What can hang from each mark:
kalug: notege riduken
fudako: pigub
pugur: notege rezam riduken zekifa
riduken: pugur
ziso: nogo notege
notege: pugur
zekifa: pugur ziso
pigub: fudako kalug

Every row comes from one small tree of marks. The marks that hang from a mark follow it in brackets, in alphabetical order. Every link used is in the known rows. Which tree was each row made from?
In the rows, zero is written as 128.
Known rows:
pugur[notege rezam riduken zekifa[ziso]]: [135 100 130 130 135 130 138 126 123 164 150 108 122 102 126 156 122 119
 100 143 161 110 118 134 129 131 104 135 171 168 133 124 136 113  89 125
  89 108 136 136  96 135 120 120 137 160 147 146 109 123]
pugur[riduken zekifa]: [113 113 134 127 127 142 130 121 109 156 142 121 120  87 122 109 123 121
 139 145 143 121 136 134 133 127 134 128 132 142 124 132 135 133 107 128
  93 118 119 130 131 135 126 119 104 173  58 131 137 127]
pigub[fudako kalug[notege riduken]]: [128 133 154 124 118 187 137 142 133 153 141 125 121 152 142 136 119 123
 145 125 147 125 119 128 116 172 136 130 148 113 129  97 141 114 112 206
 135 148 158 129 144 126 120  92 129 148 142 139 114 158]
riduken[pugur[notege zekifa[ziso[nogo]]]]: [118 134 141 123 127 149 116 151 157 154 132 116 124 119 151 125 103  94
 112 167 145 129 121 132 103 123  68 145 159 162 137 106 135 130  87 125
 111 111 147 131 101  87 121 149 165 138 143 135 115 126]
kalug[riduken]: [109 128 130 131 118 146 133 126 129 133  99 119 130 138 133 133 127  95
 129 131 139 129 117 129 121 163 129 126 130 119 114 133 127 121 131 129
 124 135 123 127 128 127 126 131 134 137 123 132 129 154]
notege[pugur[riduken]]: [127 142 129 135 133 133 132 117 113 153 126 116 119  93 123 114 133 123
 125 125 137 113 137 125 169 131 137 176 130 138 117 142 127 135 109 122
  98 128 137 129 134 128 132 132 111 155 118 127 130 133]
pugur[rezam zekifa[ziso[notege]]]: [117 110 139 125 128 126 142 130 135 130 138 124 129 143 134 171 121 123
  96 143 144 123 109 130 125 124  59 136 167 158 136 119 134 101  98 134
 121 118 144 133  91 125 119 126 114 164 127 143 108 137]
kalug[notege]: [135 128 126 130 122 133 119 129 130 136 151 141 132 134 126 129 122 166
 160 127 150 131 121 128 125 143 130 124 140 123 140 130 127 120 131 143
 124 125 129 121 134 120 123 128 119 130 144 131 116 134]
pigub[fudako kalug]: [136 130 152 120 137 165 141 141 132 142 146 122 118 136 141 129 125 117
 116 122 116 124 134 127 126 131 128 136 133 125 128  92 141 127 109 193
 142 149 163 136 139 134 129  87 137 131 131 133 120 126]
riduken[pugur[notege rezam zekifa[ziso]]]: [127 121 140 123 129 127 144 136 146 150 135 101 129 139 145 166 129  97
 101 146 152 118 118 127 106 131 104 148 168 163 135 112 132 114  84 130
 109 110 144 132  98  91 125 152 161 144 161 139 100 127]
pigub[kalug[notege]]: [138 128 137 119 124 167 122 126 125 143 153 136 130 131 130 128 117 149
 167 123 147 128 112 125 121 148 122 129 142 121 145 122 134 121 124 202
 132 131 125 128 138 120 126 117 121 132 145 134 109 131]
fudako[pigub[kalug[notege[pugur[riduken]]]]]: [132 121 142 134 126 167 136 119  95 166 157 142 132 107 119 130 115 135
 133 124 131 149  94 119 160 149 130 165 143 120 136 135 132 126 107 199
  88 145 133 127 143 132 138 136 103 152 141 138 109 139]
riduken[pugur[rezam]]: [131 140 131 128 130 127 142 124 136 137 137 109 133 140 144 170 127  96
 114 133 133 132 124 123 110 134 126 139 136 129 126 125 127 115 109 135
 121 118 130 129 123  92 138 153 129 138 154 123 118 123]
fudako[pigub]: [123 112 131 137 127 127 137 127 104 133 134 140 138 133 123 140 122 120
 105 131 107 161 100 125 137 130 130 128 126 116 129 130 127 130 122 131
 112 141 129 122 131 137 134 145 125 121 133 135 125 134]
fudako[pigub[kalug[notege riduken]]]: [117 112 142 133 114 175 136 126 106 149 132 142 140 145 125 148 109 113
 137 130 135 160  80 121 121 175 128 131 139 105 132 128 136 120 121 204
 107 147 120 123 143 131 132 137 125 137 142 146 113 159]
riduken[pugur]: [128 143 131 126 126 140 131 132 133 138 129 113 130 125 141 129 130  98
 130 132 129 130 131 123 112 136 130 140 127 131 125 123 129 133 118 130
 121 125 133 128 125  91 133 157 141 142 134 125 125 127]
notege[pugur[rezam riduken zekifa[ziso]]]: [110 129 137 129 133 122 145 112 119 153 133 105 114 111 124 154 133 112
 111 141 146 107 128 131 172 134 116 184 157 164 126 132 130 115  80 127
  90 116 147 137  99 132 127 128  95 173 101 139 110 136]
ziso[nogo notege[pugur]]: [126 154 140 134 134 141 114 140 150 145 122 158 121 125 145 125  93 137
  89 144 126 134 112 127 155 113  30 167 139 141 125 132 128 122 103 116
 125 133 142 129 137 116 131 138 112 144 157 122 128 143]
fudako[pigub[kalug[riduken]]]: [112 111 142 130 121 172 141 125 102 144 114 133 139 139 126 146 118  88
 109 130 116 155  87 124 123 164 127 131 129 109 117 125 136 122 116 191
 110 152 122 130 138 134 136 138 132 131 133 137 123 153]
fudako[pigub[kalug[notege]]]: [134 110 141 130 123 163 132 128 106 147 154 152 143 136 123 145 113 138
 135 130 122 157  86 122 127 145 127 129 142 112 142 125 132 121 119 201
 113 144 127 125 139 131 132 134 121 128 149 140 109 141]
zekifa[pugur ziso[notege]]: [125 147 140 126 129 145 121 164 139 125 137 119 129 128 128 137 115  94
 104 131 140 123 118 123  93 134  46 109 165 154 124 111 134 112 107 123
 124 125 152 135  79 123 115 130 126 149 165 158 120 146]
notege[pugur[rezam zekifa[ziso[nogo]]]]: [100 140 141 130 133 113 132 121 143 142 122 124 116 146 137 161 111 116
  98 157 132 118 117 136 162 120  77 187 154 160 131 120 131 109  74 130
 120 115 156 140 101 126 126 129 104 140 113 135 111 136]
pugur[rezam]: [134 123 124 131 134 114 142 113 129 130 135 125 133 146 130 173 126 129
 106 130 131 126 118 127 126 128 125 126 137 126 132 128 127 108 119 130
 125 120 128 129 127 132 133 127 113 126 150 128 121 126]
pugur[notege rezam riduken zekifa]: [142  99 126 132 136 130 140 120 120 171 148 120 125 103 131 154 125 132
 101 139 162 115 115 131 126 124 129 130 153 152 133 132 135 116  93 118
  85 109 118 129 138 137 129 121 125 160 130 129 120 119]
zekifa[pugur[rezam] ziso]: [121 142 135 125 133 118 128 143 138 126 138 110 133 143 128 177 122  86
 105 135 133 123 119 126  94 138  97 113 161 147 127 106 132 102  98 128
 125 114 148 142  78 130 118 127 113 126 164 155 112 132]

Which tree is each row?
[119 141 140 122 109 195 127 131 131 155 128 112 134 137 141 136 118  98
 169 127 161 126 111 119 100 181 127 137 140 116 130 122 134 118 118 206
 123 132 123 129 135  92 127 143 136 152 145 135 110 155]  pigub[kalug[notege riduken[pugur]]]
[109 110 134 125 130 115 139 124 129 129 134 115 127 141 129 171 126 117
 115 147 138 120 120 132 126 126 105 138 157 153 136 115 135 105  96 136
 121 111 144 138  90 128 121 121 113 146 108 143 109 129]  pugur[rezam zekifa[ziso]]
[124 140 132 127 117 158 135 142 141 151 100 103 133 135 144 129 126  78
 114 133 155 124 116 123 103 164 128 138 136 129 114 125 128 128 116 124
 111 125 125 125 132  94 129 158 173 138 168 127 123 154]  kalug[riduken[pugur[notege]]]
[107 119 140 130 127 162 115 142 127 158 147 143 116  81 135 112  90 116
 111 163 142 126 117 138 128 125  25 124 161 167 125 122 140 124  94 135
  96 116 143 133  93 127 113 121 105 183  95 143 131 134]  pugur[riduken zekifa[ziso[nogo notege]]]
[144 126 151 120 129 170 134 142 132 148 166 136 117 142 139 131 121 147
 146 121 134 127 126 128 122 139 133 132 148 120 139  95 139 119 111 208
 141 147 164 128 139 131 124  86 128 135 145 139 111 134]  pigub[fudako kalug[notege]]
[150 134 129 132 138 133 130 139 131 168 153 111 134 105 128 161 121 101
  96 129 154 120 118 123  93 136 121 106 153 139 127 131 134 112  94 111
  97 110 122 138 127 138 128 125 125 138 182 141 129 123]  zekifa[pugur[notege rezam riduken]]
[116 142 141 132 137 130 125 129 153 150 125 151 120 141 149 159  97 133
  80 154 132 130 104 132 156 110  29 172 147 148 129 133 129 106  82 121
 121 122 138 131 137 121 130 135  92 158 129 123 123 140]  ziso[nogo notege[pugur[rezam zekifa]]]
[ 98 141 138 131 131 139 118 125 130 159 127 123 108  91 130 110 109 109
 121 159 138 115 129 137 166 125  82 184 147 166 122 126 132 131  81 128
  95 118 152 139 102 129 121 127 102 166  84 135 124 134]  notege[pugur[riduken zekifa[ziso[nogo]]]]
[118 128 142 121 126 136 144 135 138 139 138 109 130 139 144 170 123  94
 102 147 144 127 119 124 109 130  67 146 163 156 134 114 135 108  90 136
 114 112 146 131  92  90 127 152 124 170 134 139 104 140]  riduken[pugur[rezam zekifa[ziso[notege]]]]
[118 155 145 127 129 155 103 170 151 131 138 141 126 125 139 134  87  91
  98 154 130 135 110 130  91 131   4 100 165 154 124 107 137 110  99 122
 127 120 148 137  81 120 115 128 117 137 166 154 130 141]  zekifa[pugur ziso[nogo notege]]
[127 124 138 134 134 133 146 120 121 161 139 125 121 107 131 151 122 134
  96 132 151 119 117 125 164 121  78 173 148 156 124 142 134 114  90 120
  92 120 133 128 136 127 131 133  91 192 117 129 120 143]  ziso[notege[pugur[rezam riduken zekifa]]]
[109 157 139 126 131 141  98 160 150 133 136 130 124 129 135 135  92  79
 117 156 125 133 124 136  92 133  55 106 154 147 126 105 132 114  98 128
 130 118 151 145  80 128 115 125 119 112 145 150 130 131]  zekifa[pugur ziso[nogo]]
[116 129 132 132 136 117 144 106 115 163 128 113 117 109 126 151 134 122
 109 137 145 114 127 128 170 126 135 183 139 146 125 138 129 122  85 125
  92 116 133 135 136 136 133 127  90 174  88 129 123 131]  notege[pugur[rezam riduken zekifa]]
[131 138 126 133 136 120 146 105 116 154 133 115 123 114 127 153 131 126
 107 125 140 114 127 125 171 132 134 177 137 141 121 144 126 121  99 123
  96 124 134 134 131 131 135 133  96 158 136 125 121 128]  notege[pugur[rezam riduken]]
[136 135 141 120 125 177 139 128 140 158 114 103 136 146 146 163 119  71
 110 128 156 119 104 119 100 170 119 141 144 126 123 120 133 112 106 185
 115 127 118 134 137  99 133 146 167 139 186 130 113 144]  pigub[kalug[riduken[pugur[notege rezam]]]]
[125 117 144 128 121 182 144 137 116 157 116 121 144 136 135 146 120  70
  98 131 131 154  83 117 109 166 122 141 140 117 122 121 135 126 106 184
 103 145 121 128 138 107 136 156 168 130 174 136 115 150]  fudako[pigub[kalug[riduken[pugur[notege]]]]]
[122 133 153 123 127 180 144 142 131 146 120 112 120 147 141 132 125  90
 116 123 126 122 128 127 119 162 134 133 134 114 114  94 139 121 107 192
 139 153 154 133 138 134 127  93 139 144 125 136 125 149]  pigub[fudako kalug[riduken]]
[152 132 129 130 134 128 143 130 145 150 136 109 137 141 145 168 133 109
  95 131 146 126 115 119 105 132 125 140 149 138 135 124 127 119 105 122
 114 114 127 128 129  93 135 155 161 127 200 123 111 119]  riduken[pugur[notege rezam]]
[144 131 132 130 137 138 128 147 131 156 156 107 131 105 125 167 117  89
  94 133 155 113 119 127  94 141  97 109 175 159 124 116 133 106  89 118
  94 110 142 140  79 133 120 126 137 138 198 158 115 127]  zekifa[pugur[notege rezam riduken] ziso]
[113 111 140 126 124 152 130 137 114 148 145 123 117  85 128 114 116 115
 121 146 153 120 127 130 131 130  66 132 162 166 126 126 138 127 103 135
  94 118 140 131  91 127 114 122 111 192  92 145 124 137]  pugur[riduken zekifa[ziso[notege]]]
[120 152 141 132 130 167 104 165 137 151 158 140 117  89 137 121  82  85
 100 156 138 128 117 132  94 136   6 100 163 158 120 114 137 117  95 125
 101 115 147 140  80 126 113 124 107 158 157 153 134 141]  zekifa[pugur[riduken] ziso[nogo notege]]
[113 126 142 134 116 169 137 124 108 152 119 136 136 145 124 145 119 114
 134 122 133 151  81 117 152 172 131 169 140 110 129 133 131 116 110 197
 104 150 131 125 145 127 135 143 120 140 148 142 110 165]  fudako[pigub[kalug[notege[pugur] riduken]]]
[125 138 134 128 134 135 127 139 120 144 153 107 126 109 122 162 118  79
 110 137 142 117 124 129  97 146 101 108 163 151 123 118 135 108  93 129
  97 110 143 143  78 136 118 123 102 150 151 152 119 129]  zekifa[pugur[rezam riduken] ziso]
[122 129 140 128 128 145 137 131 121 157 131 124 117  95 128 112 123 132
 107 133 149 118 129 126 164 121  79 175 143 153 120 141 133 134  98 120
  96 129 133 125 135 125 130 133 101 193  99 131 127 146]  ziso[notege[pugur[riduken zekifa]]]
[133 148 135 139 139 144 127 125 136 161 144 152 122 109 143 151  92 134
  77 146 138 127 108 129 155 117  28 162 147 143 118 141 129 112  93 121
 100 123 137 133 137 124 133 137  91 163 164 125 131 137]  ziso[nogo notege[pugur[rezam riduken]]]
[115 127 136 131 119 144 144 131 143 160 103  99 137 148 147 165 128  75
 104 139 160 121 111 127 103 159 126 140 148 135 123 124 133 114  96 126
 108 115 122 130 137  97 133 153 151 153 141 130 119 153]  kalug[riduken[pugur[notege rezam zekifa]]]
[137 135 134 132 134 134 140 127 123 138 139 122 120 114 127 155 125 122
  90 128 146 112 118 123 160 136  56 169 167 164 119 130 128 107  98 128
 100 123 157 134  85 122 122 134 116 173 176 139 107 142]  zekifa[ziso[notege[pugur[rezam riduken]]]]
[130 145 137 132 139 131 110 158 161 145 142 130 129 140 142 171  91  92
  80 156 138 124 106 131  86 129  50 108 173 155 132 103 134 100  84 118
 122 110 148 144  85 130 121 126 137 103 212 151 115 124]  zekifa[pugur[notege rezam] ziso[nogo]]
[117 141 129 135 112 149 136 124 134 150 127 114 136 155 143 169 121 108
 147 132 168 133 107 123 102 180 132 129 146 113 132 132 128 104 116 148
 112 117 124 124 129  90 130 156 123 152 167 131 107 160]  kalug[notege riduken[pugur[rezam]]]
[156 111 120 134 137 130 142 119 122 165 154 122 131 105 127 159 124 137
  95 126 153 116 112 128 126 131 126 122 151 142 127 135 129 112 110 116
  92 117 119 130 133 133 132 127 139 140 187 126 123 116]  pugur[notege rezam riduken]
[110 127 138 121 125 125 142 126 136 137 133  98 130 142 142 171 130  83
 117 145 141 123 127 127 113 132 106 149 156 155 133 112 133 112  89 139
 115 109 146 137  94  91 124 146 124 155 117 136 105 129]  riduken[pugur[rezam zekifa[ziso]]]
